Each row was made from one path, in order. Every step used is in the known rows, and no mark comes twice. Write each row's path.
Known rows:
tavo, genafel, gidaf: [-52 -28  -6   3  28 -23   3 -32 -19  25  16 -33 -29  49 -43 -16  25 -19
  23  26   0   8]
genafel, tavo, kogib, gidaf, suve: [-61 -25 -36   6  89   9  -5 -22   2  65  25 -33 -37   8 -60 -28  20 -17
  25  15 -26   1]
genafel, tavo, kogib, marupa: [-39 -33 -42   2  56 -14   5 -15   0  49   5 -34 -12  35 -60 -31  22 -34
  26  -5 -32 -12]
suve, gidaf, kogib, sadul: [-32 -15  23  17  32  17  11 -10 -24   2  -4  -8 -29  61 -51 -49 -27 -28
  38   8 -22  19]
genafel, marupa: [-34  -9 -29 -15  22 -22  18   6 -12  18   3 -42  -8  57 -42  -5  10  -1
  12   6  27 -16]
kogib, sadul: [-25 -23  18   7  41 -27   8 -20 -35   1  -6 -24 -33  39 -44 -39 -10 -33
  27  26  -5  17]
suve, gidaf, kogib, tavo, genafel, sadul: [-63 -23  -4  12  61  -7  -5 -30  23 -16 -15 -21 -21  56 -12 -39  -8 -53
  61   6 -59  25]
sadul, genafel, tavo: [-54  17 -56  20  80 -21  -3 -45  -9   6 -38 -19 -14  29 -13 -22 -43 -13
  27   8 -23 -16]
tavo, genafel, marupa, kogib: [-52 -20 -30 -17  45  12   8   1   4  13   1 -38   9  69 -52 -12  11 -10
  25  27  -3  -4]
marupa, kogib: [-37 -21 -10   0  59  15   4   1   5   7  -2 -26  -7  35 -46 -22 -11 -21
   9  23   0  -6]
genafel, gidaf, kogib: [-28 -12  -2  13  17 -11   5  -2  11  21  20 -21 -17  49 -39 -25   1  -3
  20   9   6  -2]
suve, gidaf: [-50 -10  -6   8  44  37  17 -11 -31  13  -6 -17 -35  46 -48 -21 -20 -25
  12  -7   0  -6]
sadul, genafel, marupa: [-51  14 -45   4  30 -17   3 -19 -22   7 -18 -20   1  53 -28  12  -9   0
  18   7   4 -15]
marupa, kogib, tavo, genafel, gidaf: [-51 -43 -11  -5  44 -27 -10 -33   1  17  12 -34 -29  64 -46 -26  18 -29
  30  24 -23  11]
gidaf, suve: [-53  13 -39   6  75   5  20   9   5  23  26 -39 -20  18 -31  -6   8  -4
  24  21   8   5]
sadul, genafel, gidaf, suve: [-74  10 -42  18  51  -5   5 -26 -16  31  20 -40 -22  24 -30   0  -5  -1
  14   9  -2   2]
sadul, genafel, tavo, kogib, gidaf, suve: [-72 -11 -46  17  95  12 -15 -38  -5  57  12 -18 -30   4 -52 -17   9 -16
  29  14 -40   2]
kogib, gidaf: [-37 -22   2  18  42   1  -2 -28 -16  35  -9 -23 -38  -2 -71 -27  13 -19
   9   1  -1 -13]
suve, gidaf, kogib: [-37   6  -7  18  41  42  14   9   5   8   3  -1 -18  54 -41 -24 -18 -12
  31  -2 -10  -2]
marupa, genafel, sadul: [-56 -35   8  13  65 -19   5 -11   7  -5  -1 -40  -8   4 -17  -9 -16 -40
  11  -2  -4   2]
tavo, kogib, sadul: [-23 -53  26  -4  59 -24 -13 -25 -36  19  15   1 -38  49 -47 -35  12 -53
  34  46 -29  32]
sadul, genafel: [-51  23 -33  28  63  -4 -10 -35 -20  -5 -25   7 -10  21 -17  10 -21 -18
  26  22 -19  -3]
sadul, genafel, tavo, kogib: [-47 -26 -38   4  96 -16 -26 -44 -10  28  -4  12 -21  39 -22 -14  -6 -38
  33  35 -45   7]
genafel, gidaf: [-38 -32   1   4  15 -30   6 -24 -23  29  15 -41 -35  38 -45 -22   6 -14
  -1   6  20  -6]
kogib, tavo: [-21 -18 -20  -3  71 -38  -7  -9  14  -5  -4 -16 -35  41 -28 -19   4 -33
  33  16 -15   5]
gidaf, kogib, sadul: [-20 -12  18  14  37 -14   7  -6  -9  -2   0 -10 -21  49 -41 -43 -13 -24
  42  25 -16  19]
marupa, kogib, sadul, genafel, tavo: [-56  -3 -35  17  76 -17  -6 -53 -18   2 -44 -24 -12  42 -28 -45 -58 -25
  30  13 -39  -5]

Write each row's path:
[-52  -9 -21  22  54  40  24  21  12  21  14 -27   8  24 -67   3  -1  -9
  14 -31  -5 -20] : suve, gidaf, kogib, marupa, genafel
[-62 -20  -2  12  56 -23   2 -31   5  -8 -12 -33 -15  29  -9 -26   5 -48
  45  24 -31  22] : tavo, genafel, sadul
[-75  -9 -39   1  63  31   8  -7   7  48  17 -53 -12  25 -72 -17  24   0
  27  11 -13  -4] : tavo, genafel, marupa, kogib, gidaf, suve
[-30 -33 -29 -21  57 -24  -5   0  22   1  -4 -37 -14  69 -45 -22  -2 -23
  23   8 -14  -8] : genafel, marupa, kogib, tavo
[-47  -6 -35 -15  35 -16  16  -2  -8  14   4 -33  -3  68 -39   1  29  -4
  36  26   7  -1] : tavo, genafel, marupa
[-54  -1  -7  25  58   1 -14 -46 -32 -11 -33   1  -9  36 -35 -20 -40 -31
  30  28 -38  11] : marupa, kogib, sadul, genafel
[-67 -12 -38   0  65 -18   6 -16   6  31  35 -48 -32  46 -37 -12  26 -12
  37  22 -14  17] : kogib, tavo, genafel, gidaf, suve
[-47   8 -34  32   3  -4   9 -16   6  28  -2 -32   4  36 -57 -19   3  -5
  25 -23 -21 -19] : sadul, genafel, gidaf, kogib, marupa
[-56  -9 -15  22  23 -24 -10 -48 -34  19  -6 -19 -25  34 -32  -6 -14 -14
   6   7  -4  -6] : sadul, genafel, gidaf
[-61 -32  -4  19  49 -16  15  -9  10   6  -5 -56   1   2 -35 -14  -6 -40
  11 -25 -12  -8] : kogib, marupa, genafel, sadul
[-77   3 -46  12  60  30   1 -18  -2  44   3 -43 -10  14 -67  -9   0   4
  14  -1 -14 -13] : sadul, genafel, marupa, kogib, gidaf, suve
[-31 -35  28  14  28 -20   5 -11 -15  11  18 -24 -21  48 -52 -36 -12 -20
  23  13  -5  14] : marupa, genafel, gidaf, kogib, sadul
[-59  10 -33  27  66   2   0 -50 -21   2 -41 -11 -18  54 -27 -48 -65 -20
  40  -2 -45  -3] : suve, gidaf, kogib, sadul, genafel, tavo
[-34 -31 -24   4  44  -5   2  -5  -5  43  16 -20 -11  30 -64 -13  39 -36
  24   4 -25  -4] : tavo, kogib, marupa
[-46  -6 -48  13  76  -6  23   2  26  25  -3 -47   6  24 -48 -22 -18  -5
  19 -22  -8 -29] : gidaf, kogib, marupa, genafel, tavo
[-38  -5 -41 -15  45 -26   4   3  21   4   5 -23  -3  86 -34  -6  28  -7
  56  22 -16   5] : gidaf, kogib, tavo, genafel, marupa
[-53  16  -5  37  46  19  -9 -41 -33 -11 -30  18 -15  48 -31 -21 -45 -25
  44  12 -44  13] : suve, gidaf, kogib, sadul, genafel
[-54  -5 -37  -2  41  12  -2 -12  -6   6 -17 -26  12  56 -43  -3 -19  -5
  11  12  -6 -17] : sadul, genafel, marupa, kogib
[-59   0 -27  16  66  15  11  -9  -1  46  18 -42 -32  -5 -61 -18  17  -3
  17   5  -2  -4] : kogib, gidaf, suve
[-48 -16 -21  -3  34 -25 -12 -33 -40  15  -8  -6  -9  67 -37  -2  -3 -21
  30  23 -21   7] : tavo, kogib, sadul, genafel, marupa
[-50 -59  -3   4  33 -16   1 -13 -16  51  37 -40 -15  27 -70  -1  28 -24
  -6 -11   4 -10] : tavo, kogib, marupa, genafel, gidaf
[-45 -18 -36   3  95 -17  14  -9   8  16  -4 -40 -11  21 -31 -16 -24 -11
  10   1   6 -19] : marupa, genafel, tavo
[-50 -15 -48   9  79 -14  22  -7  10  27  -6 -56  -1  17 -49 -21 -16 -11
  11 -22  -2 -30] : kogib, marupa, genafel, tavo
